Known rows, with every way that one mark hangs from another:
(z134 z923): [ 3.21  4.04 -1.62 -0.99 -0.86 -3.82  1.65  0.77  0.49 -0.69 -1.46 -3.42
 -2.67 -0.43  0.49 -2.05  0.12 -2.69 -2.11 -0.36  0.05 -0.03 -1.14]
(z132 z134): [ 0.19  3.83 -1.56 -0.88 -1.92 -3.38  1.32 -0.32 -0.46 -0.23 -0.80 -6.19
 -1.49  0.45  0.29 -1.09  0.12 -1.77 -1.27 -0.64 -1.39  0.79 -1.17]
(z464 z353): [ 0.31  3.46 -2.39 -1.11 -0.80 -3.29  1.71  0.39 -2.82  3.78 -0.25 -5.87
 -3.42 -0.11  2.25 -0.64  0.34 -2.02 -2.70 -0.49  0.04 -0.40 -0.70]
(z769 z37 (z353 z464) z620): [-4.40  4.28  0.52  1.81 -0.04 -1.03  2.20  2.26 -1.10  4.19 -1.78 -5.33
 -0.99 -0.35  1.84 -0.55  1.33 -2.11 -5.33  0.45  0.67  1.18 -1.57]
(z353 (z464 z37)): [-0.45  2.38 -3.50 -0.44 -1.74 -4.20  0.97  0.13 -1.90  1.64 -0.90 -2.85
 -3.10  0.23  0.25 -0.05  0.62 -1.69 -2.44 -1.17  0.84  0.35  0.68]
(z895 (z464 z37 z132)): [ 1.47  2.49  0.19 -2.83 -3.56 -4.65  2.22 -0.30 -3.04  1.06 -1.26 -2.50
 -3.42 -0.45 -0.54  2.47  0.63 -2.76  0.59 -1.79  2.56 -0.66  0.29]
(z769 z37 (z895 (z464 z132 z353))): [-0.80  3.60  1.81 -3.69 -3.02 -2.81  3.50  1.26 -5.21  3.27 -0.75 -4.59
 -3.54 -0.57  1.07  2.64  2.00 -5.06 -1.82 -0.56  1.59 -1.90 -1.75]
(z37 (z769 z353 z895)): [-0.35  3.10 -1.01 -0.06 -1.93 -1.78  3.19  1.59  2.08  1.95 -1.27 -4.19
 -3.32 -0.18  2.43 -1.60  3.18 -3.06 -4.72  1.20  0.76 -0.83 -2.34]
(z769 z37 z353 z620): [-3.04  4.13  1.38  0.56 -0.71 -1.08  2.68  2.67  0.61  5.03 -2.21 -5.64
 -2.04 -0.74  1.86 -0.17  1.05 -2.05 -4.30  0.41  0.19  0.02 -2.45]
(z620 (z769 z37 (z353 (z464 z132)))): [-3.02  3.68  0.42 -0.40 -2.42 -2.63  2.46  0.06 -2.88  0.48 -0.16 -7.07
  1.20 -1.63  1.90  0.48  1.24 -2.51 -4.66 -0.27  0.87  1.42  0.29]
(z37 (z769 z353 z620 (z895 (z464 z132)))): [-2.33  3.66  2.71 -1.02 -2.08 -1.12  4.23  2.13 -0.01  0.66 -1.80 -3.77
 -3.21  0.16  1.09  2.79  2.82 -3.75 -3.03  0.81  2.72 -1.22 -2.91]
(z353 (z464 z132)): [-0.45  3.39 -3.00 -0.37 -1.31 -3.44  1.20 -0.59 -4.46  0.21 -0.24 -5.12
 -0.88 -0.46  1.42 -0.39  0.65 -1.86 -2.01 -0.99  0.82  0.82 -0.12]
(z923 z214): [ 1.90  3.29 -3.35  1.31 -2.33 -3.73  1.39  0.56 -2.51  0.58 -0.79 -4.55
 -1.00  0.36  2.21 -2.33  1.25 -1.52 -2.57 -0.96 -1.04 -0.40 -0.69]
(z353 (z464 z37 z923)): [ 0.18  3.00 -3.37 -1.39 -1.46 -3.77  1.20 -0.28 -3.90  2.88 -0.46 -3.34
 -3.61 -0.58  0.24  0.20  0.69 -2.49 -3.50 -1.07  1.33 -1.00  1.53]
(z769 (z353 (z464 z37 z923)) z620 z895): [-3.72  3.46 -1.78 -1.75 -0.01 -1.29  2.78  2.30 -1.86  4.32 -1.17 -4.13
 -4.32 -0.78  1.52  2.11  1.48 -3.04 -5.96  0.13  1.91 -1.38 -0.38]
(z405 (z769 z37 (z353 (z464 z132)))): [-4.67  4.53  0.88 -0.07 -1.35 -2.76  1.93  0.15 -4.83  3.49 -1.16 -4.70
 -0.29 -2.75  1.18 -0.61  2.18 -2.29 -4.21 -0.39 -0.41  0.21 -0.35]
(z769 z353): [ 0.23  3.81 -1.94  0.19 -0.67 -2.52  1.94  0.42  0.02  2.96 -1.26 -5.55
 -1.94 -0.95  3.28 -2.28  1.15 -1.33 -3.44  0.14  0.39  0.84 -0.98]
(z769 (z353 (z464 z37 z923)) z895): [-1.42  3.33 -2.88 -2.51 -1.01 -2.44  2.43  0.90 -2.43  4.07 -0.79 -3.93
 -3.79 -1.27  2.33  0.05  2.06 -3.22 -5.55 -0.02  1.90 -0.85  0.58]
(z620 (z769 z37 (z895 (z464 z132)))): [ 1.18  2.69  2.15 -2.32 -4.12 -3.33  3.17  0.22 -2.00 -1.30 -0.67 -4.76
 -1.58 -0.06  0.53  3.04  1.59 -4.24 -1.79 -0.41  1.12 -1.32 -1.31]
(z405 (z769 z895)): [-0.06  2.82 -1.95 -0.55 -1.18 -3.60  1.48  0.14 -1.17  1.27 -1.12 -3.15
 -4.15 -0.63  1.48 -0.74  1.85 -1.78 -2.84 -0.14 -1.89 -1.75 -1.97]
(z464 (z37 (z769 z353 z620)) (z132 z134)): [-5.30  3.66  2.43 -2.98 -2.75 -2.32  3.76  2.08  0.78  0.79 -1.43 -6.00
 -2.16 -0.38 -2.09  3.65  0.95 -2.90 -1.89 -0.57  1.33 -0.31 -1.23]
(z353 (z464 z37 (z923 z214))): [ 0.43  3.26 -3.99 -0.33 -2.40 -4.07  1.30  0.27 -5.53  2.12 -0.26 -3.22
 -1.84 -0.13  0.47 -0.71  1.42 -2.64 -4.08 -1.52  0.56 -1.38  1.89]
(z620 (z769 z37 z353 z895)): [-0.63  3.11  0.42 -0.79 -2.49 -2.05  3.11  1.40  1.45  1.57 -0.89 -6.32
 -1.44 -0.87  2.54  0.15  1.94 -2.99 -5.21  0.72 -0.08 -0.29 -1.65]

Rows:
[-1.42  3.39  2.11 -2.23 -2.15 -2.81  3.59  1.73 -2.54  4.70 -0.90 -2.88
 -6.65  0.78 -1.76  4.40  1.42 -4.18 -2.91 -0.46  3.07 -3.67  0.04] => (z895 (z464 (z37 (z769 z620)) z353 z923))
[ 0.69  4.18  1.14 -3.12 -2.15 -2.29  3.31  1.13 -4.89  5.46 -0.64 -4.29
 -4.76 -0.35  1.25  1.47  2.35 -5.36 -3.87  0.13  1.22 -3.07 -1.11] => (z769 z37 (z895 (z464 z353 z923)))
[-2.23  2.61 -1.11 -1.80 -2.37 -3.85  2.29 -0.39 -2.10 -0.25 -0.01 -5.75
 -0.58 -1.39  0.95  2.27  0.38 -1.76 -3.40 -1.09  2.25  1.09  1.77] => (z620 (z769 (z353 (z464 z37 z132))))
[ 1.42  4.12  2.31 -4.97 -3.41 -4.98  2.72  0.11 -1.43 -3.41 -1.46 -2.73
 -2.38 -0.50 -3.74  2.63 -0.37 -4.37  1.47 -1.84  1.57  0.22  0.26] => (z895 (z464 z37 (z132 (z134 z923))))
[ 1.17  4.47  0.46 -3.45 -1.58 -3.41  2.84 -0.95 -7.55  3.90  0.24 -5.33
 -3.47 -1.08  1.31  1.95  0.69 -3.92 -1.77 -1.06  2.48 -2.09  0.70] => (z895 (z464 z132 z353 z923))
[-2.05  2.95 -0.03 -0.37 -1.47 -1.55  2.55  2.87  0.40  2.68 -2.09 -4.57
 -3.70  0.49  1.13  1.05  1.28 -3.17 -3.65  0.25 -0.43 -1.79 -3.54] => (z769 z37 z620 z895)
[ 2.12  5.25  1.39 -2.12 -3.50 -4.46  2.57  0.39 -3.55 -5.37 -1.01 -4.12
  0.68  0.11 -1.91 -0.01  0.56 -4.26  0.27 -1.55  0.03  0.48 -0.43] => (z895 (z464 (z132 (z134 (z923 z214)))))
[-3.11  3.04  2.18 -1.22 -1.25 -2.60  3.02  2.06  0.20  2.77 -2.51 -1.53
 -5.74 -0.69 -0.15  3.44  2.08 -2.15 -2.87 -0.07  0.93 -1.41 -1.57] => (z405 (z769 z353 z620 (z895 (z464 z37))))
[ 1.08  3.13  0.03 -0.35 -1.88 -3.77  1.74 -0.21 -1.78  0.58 -1.49 -1.70
 -4.48 -0.02  0.70  0.18  2.37 -2.44 -1.85 -0.20 -0.82 -1.39 -1.66] => (z405 (z769 (z895 z464)))
[ 2.56  2.78 -1.03 -3.30 -2.74 -3.65  2.64  0.32 -2.38  2.61 -1.15 -1.68
 -5.70  0.00  0.12  1.78  1.80 -4.09 -2.16 -0.63  2.03 -2.57 -0.05] => (z769 (z895 (z464 z37 z923)))
[-3.24  3.72  0.79 -0.46 -0.79 -0.55  3.22  3.42  1.00  4.38 -2.32 -5.40
 -2.88 -0.48  2.48  0.36  1.92 -2.86 -4.85  0.89  0.23 -0.89 -3.56] => (z769 z37 z353 z620 z895)
[ 1.93  3.18 -2.98 -1.23 -3.11 -4.18  1.83  0.66 -4.10  2.58 -0.56 -3.54
 -2.69 -0.46  0.73 -0.33  1.16 -2.61 -3.11 -1.48  0.26 -2.40  1.13] => (z464 z37 (z923 z214))
[-3.32  1.82 -1.53 -0.13 -1.96 -2.42  2.56  2.62  1.01  0.40 -1.43 -2.02
 -4.91  1.62 -1.08  2.81  2.13 -3.26 -4.03  0.09  1.50 -1.76 -1.71] => (z353 (z464 (z37 (z769 z620 z895))))
[ 0.42  3.55  1.33 -0.63 -1.75 -1.59  3.52  1.60 -0.59  1.41 -1.45 -2.76
 -5.28  1.32 -0.24  2.20  2.70 -4.28 -3.76  0.83  1.95 -3.33 -2.32] => (z37 (z769 z620 (z895 (z464 z923))))
[-0.32  3.23 -1.53 -1.65 -3.49 -2.66  3.81  2.25 -1.07  2.98 -0.81 -3.06
 -3.44 -0.57  1.10 -0.15  3.74 -4.15 -5.67  0.10  1.35 -3.33 -0.19] => (z464 (z37 (z769 z353 z895)) (z923 z214))
[-2.09  1.61 -0.52 -1.37 -2.62 -2.62  3.07  2.99  2.49  1.57 -1.70 -2.39
 -5.84  1.22 -0.89  2.93  1.76 -3.07 -2.73  0.11  0.95 -2.71 -2.47] => (z464 (z37 (z769 z620 z895)))
[-2.33  2.42  0.27 -3.98 -2.73 -2.46  3.83  2.13 -1.80  2.08 -1.09 -3.71
 -5.50 -0.36 -1.15  4.54  1.58 -4.22 -3.05 -0.36  2.03 -4.59 -1.44] => (z464 (z37 (z769 z620 z895)) z132 z923)
[-0.27  5.27 -0.26 -3.60 -2.39 -4.15  2.83  1.22 -5.23 -2.72  0.09 -6.68
  0.14 -0.69 -0.70  0.37 -0.09 -4.30 -1.48 -1.66 -1.05 -0.16 -0.35] => (z464 (z132 (z134 (z923 z214))) z353)
[-2.96  3.75 -1.97  0.68 -0.09 -2.47  1.55  0.30 -2.09  1.81 -1.01 -3.90
 -2.64 -1.34  2.66 -1.78  2.78 -1.69 -5.25  0.49 -0.82  0.41 -1.20] => (z405 (z769 (z353 z464) z895))
[-4.91  5.17  1.04 -0.94 -0.24 -0.77  2.94  1.49 -5.18  4.76 -1.15 -6.59
 -0.71 -1.99  1.77  1.08  1.22 -3.28 -5.54 -0.04  1.55 -0.69 -0.60] => (z769 z37 (z353 (z464 z132 z923)) z620)
[ 3.70  4.25 -1.26  0.55 -2.56 -3.55  1.92 -0.28 -5.03  1.34 -0.67 -3.42
 -1.74  0.32  1.48 -1.42  1.90 -2.90 -2.78 -0.84  0.75 -1.60  0.44] => (z895 (z464 (z923 z214)))
[-5.53  5.25  1.62  1.07  0.55 -1.22  2.13  1.39 -3.96  5.92 -1.56 -4.90
 -2.14 -1.97  0.76  0.22  1.85 -2.38 -6.49  0.39 -0.63 -1.21 -0.62] => (z405 (z769 z37 (z353 (z464 z923)) z620))
[-2.25  3.99  2.74 -0.03 -1.46 -0.75  3.49  3.06  0.38  3.73 -2.61 -3.81
 -3.31  0.09  1.71  1.24  2.34 -3.74 -3.82  0.89  1.51 -0.58 -3.18] => (z769 z37 z353 z620 (z895 z464))
[-1.39  3.10 -0.24 -4.60 -3.01 -3.93  3.48  0.39 -4.80  4.56  0.28 -4.83
 -4.91 -1.31 -0.68  3.03  1.26 -4.19 -2.64 -1.09  2.30 -3.78  0.95] => (z464 (z37 z769) z132 z353 z923)
[-2.46  3.70  0.41  1.37 -0.85 -1.22  2.98  2.20  2.39  2.63 -1.65 -5.01
 -2.84  0.22  1.40 -0.12  1.92 -1.63 -4.36  0.86  0.87 -0.44 -2.32] => (z37 (z769 z353 z620))
